Every row comes from one small tree of marks. Brackets hold a mark, then the marks that hang from it, in the order of their numbers. Every link used is in the known rows. Which tree was each row made from?
Known rows
{J240 {J567 J99 J648} J821}: [  6.2 -33.4 -29.6  -2.1  -4.3  -9.9  14.3   5.2  18.7  -3.7   2.6  -7.7
  26.7  -9.0   2.4 -11.3  -6.2  23.4 -18.6  20.9 -21.1   2.7]
{J99 J567}: [-10.0 -13.6   2.7 -12.8   8.2  -1.8  -7.4  -2.2  -0.2   1.5 -16.6   4.4
   2.6   2.1 -27.9   8.5   6.5  21.1  -3.7  -6.7 -22.8   2.9]
{J278 {J240 J567 J821}}: [ -1.4 -28.7  -4.7 -16.6  18.9  14.6  -6.7   7.3  11.2  -7.5  -1.1  -5.4
  -1.9   5.8 -15.3  -5.8 -11.9  21.1   4.3   8.2 -22.8  16.7]
{J821 J240}: [  5.7 -14.1   3.4  -3.0   5.6   6.6 -10.9   2.8   7.8   2.6   7.1   6.6
  -8.5  -6.8 -17.5   2.1  -3.2  25.6   6.0  -2.0 -17.3  12.1]
{J278 {J240 J416 J498 J821}}: [  0.3 -41.6  20.3 -14.2  27.0   6.3 -21.5  -6.7  31.6   1.7   9.7 -15.4
  -1.6  17.9 -16.2  -3.8  -4.9  -6.6   1.3  43.5  14.6  13.6]
{J240 J498 J567}: [ -5.4   3.5  -9.4  -2.5   3.7  13.5  -9.3  -9.4  -0.4 -16.0 -12.7  17.6
   4.2  -9.5  -6.5  -6.9  -6.6  21.9  23.2  19.3  -9.7  11.9]
{J821 {J240 J416 J498 {J567 J99}}}: [ 14.7   6.9  -6.9  20.1  -4.8  -7.9   6.2  -0.4  19.7  -4.8  27.6  -4.3
  -0.2   5.4   9.4 -15.7   4.6  26.7   0.5  27.0   8.2  15.8]
{J240 J416 J498 J821}: [  1.4 -33.7  14.0 -14.2  11.2  -0.2 -18.8 -16.5  26.9   5.7   6.5 -13.1
   5.0  -0.9 -17.7  -1.3  -0.1  -1.5   2.1  51.8   2.0  -0.5]
{J821 {J240 J567}}: [  9.4   2.6 -11.0   4.4   3.1   7.7   2.0   5.0   3.1  -6.8   5.4   7.4
  -7.5  -8.2 -16.5  -9.4  -4.2  42.3  10.9  -6.7 -24.4  13.5]
{J240 J416}: [ -1.1 -38.6   7.0 -22.5  29.9  -2.7 -11.3  -8.0   9.7  12.4  -1.0  12.0
   5.4  -4.2 -16.5  -5.4  -5.3  19.1   6.5  23.7 -10.1  -2.8]
{J278 J240}: [ -2.1 -34.4   4.9 -24.8  29.3  13.7 -19.3   8.0   5.3  -1.7 -10.8  15.3
  -5.9   5.7 -13.4   1.5 -12.0  10.3   7.2  -1.8 -11.0  14.5]
{J240 J567}: [ -2.0 -11.1 -12.6 -16.0  12.3  10.9  -2.7  -1.9  -5.7  -8.6 -11.1  22.6
   4.7 -11.0  -9.9  -5.8 -11.0  31.6  16.0   5.9 -28.8   7.6]
{J648 {J567 {J240 J416}}}: [  1.9 -32.4  13.9 -16.3  20.7  11.0 -14.6 -27.2   6.2  20.2  11.4  21.0
 -14.5  -0.8 -31.4  -4.4  10.7   5.5  17.9  24.9  -7.4 -14.0]
{J498 {J240 J567 J821}}: [  5.2 -10.7 -11.6 -19.3  -8.8  12.6 -15.0  -4.0  10.4   2.3  -6.1 -19.5
   9.8 -16.6 -17.1  -5.9 -12.0  18.0 -11.8  19.3 -44.1   5.2]
{J416 {J240 J567}}: [ -3.9  -5.0  -9.6 -17.5  19.2   2.2   5.4   4.5  -0.5 -11.7  -5.5   4.9
   9.9   2.9  -8.9  -3.6  -3.5  34.8  12.5 -10.6 -22.5   2.1]
{J821 {J240 J416 J498}}: [ 10.7  -7.0  11.8   7.6   9.9  -1.7 -14.4 -10.6  23.7   5.0  15.7  -4.4
  -8.2   0.8 -14.1  -6.8   6.2  15.4   6.2  25.7  12.5  10.9]
{J99 {J567 J648}}: [ -5.0 -18.3  -4.8  -0.4  11.2 -13.2   0.2  -2.7   5.7   5.1 -22.1   0.9
  21.0  -1.7 -23.9  -1.1   7.9  26.8 -20.1  -8.0 -15.1  -2.5]
{J99 {J567 J240}}: [-15.9 -11.2   3.1 -18.1  12.8   7.9 -17.2 -16.6  -5.2   8.0 -11.5   3.9
  -4.8   5.3 -32.0  13.6  10.7  20.2  -5.6   4.7 -24.9   2.8]
{J498 {J240 J821}}: [  5.1 -28.8   2.1 -25.7  -5.0  13.9 -28.3  -5.6  19.8  10.1  -4.4 -21.5
   9.4 -15.4 -20.1   2.7  -9.4   4.8 -17.5  24.0 -38.8   0.7]
{J240 J416 {J567 J99 J648} J821}: [ 11.4 -40.9 -21.9  -0.4   8.1 -17.7  18.2  -1.1  26.9   6.0  15.7 -14.3
  29.0  -2.8   3.4 -19.3  -4.6  26.2 -21.4  36.3 -11.8  -4.8]
{J567 J99 J240 J648}: [ -6.4 -35.5 -18.3 -10.6   9.2  -3.0  -5.9 -10.5  11.7   8.6  -0.2  13.0
  17.8  -5.7   4.5   0.0  -3.6  15.3 -13.7  27.4 -11.5  -1.7]
{J567 J99}: [ -4.7 -32.3  -8.1 -18.7   2.8   0.6  -4.6   2.5   7.0   3.4  -1.4  13.0
   6.8  -2.8   4.9   2.5  -8.1  11.9   0.7  12.1 -20.4   4.7]
{J416 J240}: [ -4.0 -22.8   4.0 -27.0  24.1   1.1  -4.3   2.4   7.5  -4.0  -3.6   3.9
   7.7   4.5 -12.2   7.8  -1.2  21.6   6.6  -2.9 -14.6  -1.7]

Write each row's tree
[ -6.0 -24.1   0.9  -4.4  29.5 -12.5  -5.1 -20.2  12.3  18.4  -4.7  -3.3
  16.2   7.1 -27.2  -2.7  13.5  27.7 -23.2  18.1  -4.1  -9.1]  {J99 {J567 {J240 J416} J648}}
[  5.9 -15.1 -23.3  10.6 -11.0  -7.2   7.1  -5.0  23.1 -10.8   0.6  -9.5
  25.3  -6.6   7.1 -10.3  -4.0  12.8 -12.9  34.4  -0.2   6.3]  {J240 J498 {J567 J99 J648} J821}
[ -2.1 -37.7   2.4  -9.6  16.0   0.6 -16.9 -31.1  30.1  12.2   6.4 -16.4
  13.6  -2.9 -17.8  -5.0   5.5   2.1 -10.5  62.7  14.6  -8.4]  {J567 {J240 J416 J498 J821} J648}
[  5.0   0.5 -21.0  -9.3 -12.2   8.8  -8.8   7.1   4.9  -2.5  -1.2   2.7
  17.0 -10.5  10.0 -10.4 -11.0  23.1 -11.7   9.1 -38.3   8.4]  {J498 {J240 {J567 J99}}}
[  2.8 -19.9 -33.2  -0.2   3.1 -10.0  14.2   4.7   8.7  -5.3  -4.6  14.9
  24.2  -9.2  11.0 -17.9  -8.1  31.6  -8.5   9.0 -18.8   1.1]  {J240 {J567 J99 J648}}
[  7.0  -6.3  -4.4 -18.1  14.7   7.3 -11.0  -5.3   9.8   7.9  -0.7  -2.0
  14.8 -10.4 -12.0 -20.1  -8.7  29.8  -7.0  18.9 -29.1   0.0]  {J498 {J240 J416 J567}}
[  2.5  -2.8 -26.2  12.7  -5.1  -5.6   7.8  -1.3  14.3 -14.9  -8.8  12.4
  26.3  -5.7  16.1 -15.3  -4.8  20.0  -7.4  22.6   3.2   8.4]  {J240 J498 {J567 J99 J648}}
[  3.8 -20.9  -8.0  -0.5  -3.8  -4.1   2.6  -7.3  24.6  -1.2  20.1 -15.4
  12.1   3.0   6.1 -10.7   0.2  10.1   0.5  51.0  -0.8   6.4]  {J240 J416 J498 {J567 J99} J821}
[ 18.3 -11.8 -13.8  13.9  21.1 -15.4  15.9   3.3  18.7   4.6  10.3  -1.7
  10.4  -4.8  -9.4 -26.4   4.2  46.0 -10.3   3.8  -5.1   2.4]  {J821 {J240 J416 {J567 J648}}}
[ -5.6 -29.7  -4.1  -7.4   4.5   6.5 -20.3 -26.6  20.0   1.1  -5.0  -8.5
  10.7  -6.6 -16.0   2.7   2.2   1.3  -8.4  47.5   0.1   0.4]  {J567 {J240 J498 J821} J648}
[ -3.2 -44.4 -13.9 -10.9  24.0 -10.1  -1.6 -15.0  19.4  15.6  11.4   7.8
  20.6   1.5   5.6 -10.6   2.5  17.2 -17.4  39.6  -2.0  -9.2]  {J567 J99 {J240 J416} J648}
[  0.1 -21.4 -17.8  -5.2  32.0   3.2   2.0  11.7   5.8 -13.1 -16.6  17.0
  13.9   1.9  -4.7 -20.3 -12.7  31.5  -2.3  -6.7  -8.8  10.9]  {J278 {J240 {J567 J648}}}
[  2.0  -6.8  -9.8  -1.6 -12.0  -3.5  10.3   3.0  20.0 -19.1  14.8 -23.7
  18.4  11.2   5.7   1.8   3.4   9.7   0.9  23.3  -3.9   6.9]  {J416 {J240 J498 {J567 J99} J821}}
[ 14.7  -5.7  -4.6   3.6  14.4  -3.9   6.9   0.7  10.2   3.9  18.4   2.9
  -4.5  -2.1 -15.8 -18.6   0.7  41.8   7.1   6.9 -14.0   8.9]  {J821 {J240 J416 J567}}
[  1.3 -41.3  -0.8 -11.3 -11.9  13.6  -9.7 -20.0  12.7  12.4  19.8  -2.1
 -12.3  -3.1 -19.5  11.0   8.0 -10.6   3.1  28.9 -23.5  -6.2]  {J648 {J567 J99 {J240 J821}}}
[ -1.2 -27.1  -0.5 -10.4  -4.9  14.5  -9.9 -18.2   2.0   9.3  10.5  22.2
 -11.8  -1.8 -13.4   6.2   6.1  -1.5  13.9  16.7 -16.1  -5.4]  {J648 {J567 J99 J240}}
[ -7.0 -46.3  -7.0 -17.9  13.0   4.8 -15.0 -21.2  16.7   7.9  -3.1  -7.8
  11.7 -11.3 -24.7   4.6  -4.1  13.3 -13.1  33.4 -18.1  -4.4]  {J567 {J240 J821} J648}
[  3.5 -10.5 -10.3   0.6   9.0  -8.0   8.0  -3.9  25.0 -16.9  -4.7 -22.4
  23.7   3.0  -9.1 -10.4   3.9  20.7  -6.9  19.5   2.2   2.1]  {J416 {J240 J498 {J567 J648} J821}}
[  5.1 -34.7 -15.6  -4.9  20.4   1.8   1.8   9.9  17.8  -8.6  -9.6  -8.6
  13.9   5.1 -11.4 -15.5 -11.0  24.8 -10.8   9.7 -13.6  11.6]  {J278 {J240 {J567 J648} J821}}
[ -3.1  -9.2  10.2  -5.7  -1.4  22.3 -25.6 -32.0   1.2   1.8  -3.7  23.4
 -19.0  -4.6 -25.5   2.8  11.5  -7.7  27.3  25.4  -0.7  -1.0]  {J648 {J567 {J240 J498}}}
[ -5.5 -35.0 -13.9  -2.6  -6.5   1.4 -11.9 -20.0  27.6   1.3   6.4 -14.9
  16.4  -2.3   1.5   3.2   1.6  -4.0 -17.5  54.4   1.8   1.9]  {J567 J99 {J240 J498 J821} J648}
[  6.9 -47.9   8.5 -14.3  -0.2   2.4  -5.3 -25.6  22.6  25.8  29.2  -9.9
  -8.3   6.3 -19.1  -0.5  12.4  -7.6  -1.7  45.4 -11.3 -13.5]  {J648 {J567 J99 {J240 J416 J821}}}
[  8.1 -43.2 -10.7  -4.7  36.8  -7.1   3.6   4.8  26.2   1.6   1.9 -12.9
  15.5  10.0 -14.3 -22.7  -7.5  26.2 -15.1  23.6  -5.0   5.2]  {J278 {J240 J416 {J567 J648} J821}}
[ -1.7   7.9 -13.3  -1.6   0.2  -2.0   8.1   4.3  11.1 -20.7   6.6  -0.1
  14.3  11.6  13.1  -3.8  -0.1  20.6   6.9   9.4  -0.5   8.2]  {J416 {J240 J498 {J567 J99}}}
[  2.4 -17.0   0.2  -6.3   8.2   4.1  -7.3 -13.7  18.6  -2.8   6.9 -11.3
   6.0  -2.4 -14.3 -12.4  -2.0  14.4   9.1  45.3  -1.1   3.7]  {J240 J416 J498 J567 J821}
[ -0.7 -25.6   4.6   1.0 -23.8  16.7 -16.7 -27.3  16.6   2.4  15.1  -5.4
 -12.4  -0.8 -16.1   9.5  12.1 -22.3   8.6  45.0  -3.2  -0.8]  {J648 {J567 J99 {J240 J498 J821}}}
[  5.4 -35.3   3.2 -18.2  31.3   4.4  -4.7   3.7  17.6   0.2   9.7 -11.1
   1.0  14.8 -16.9 -14.8 -10.5  20.7   3.0  23.4 -12.9  11.3]  {J278 {J240 J416 J567 J821}}
[  8.0 -34.9 -12.7 -13.0   5.2  -5.8   6.8   0.9  19.9   4.8  20.3 -11.3
  16.0   3.0   0.0  -8.3  -3.6  20.0  -4.8  39.6 -21.0   2.3]  {J240 J416 {J567 J99} J821}
[  0.3 -12.5   3.3   0.5 -11.2  16.2 -15.0 -25.5   5.8   3.1   8.6  17.1
 -12.1  -0.6  -7.4   2.6   9.3 -12.6  16.5  29.0   3.0   0.4]  {J648 {J567 J99 {J240 J498}}}
[  2.6 -53.1  15.6 -24.8  35.5   4.2 -14.0   2.9  26.7  10.6   8.2 -12.8
   0.7  13.9 -19.4  -0.2  -8.5   5.2  -3.2  27.9  -3.9   5.3]  {J278 {J240 J416 J821}}
[  0.5 -10.4 -16.4 -12.7   8.1  -3.6  16.4  11.2   6.3 -13.6   9.2   2.3
  17.2   7.6   8.5  -4.7  -2.0  30.8   3.4  -4.6 -20.3   4.6]  {J416 {J240 {J567 J99}}}
[  2.6 -12.9 -17.0   4.0  -1.5  -1.5   1.0 -11.3  19.5 -13.6 -13.2  -7.2
  20.0 -11.5 -10.9 -12.8  -3.3  18.3  -3.0  30.2  -5.0   5.0]  {J240 J498 {J567 J648} J821}
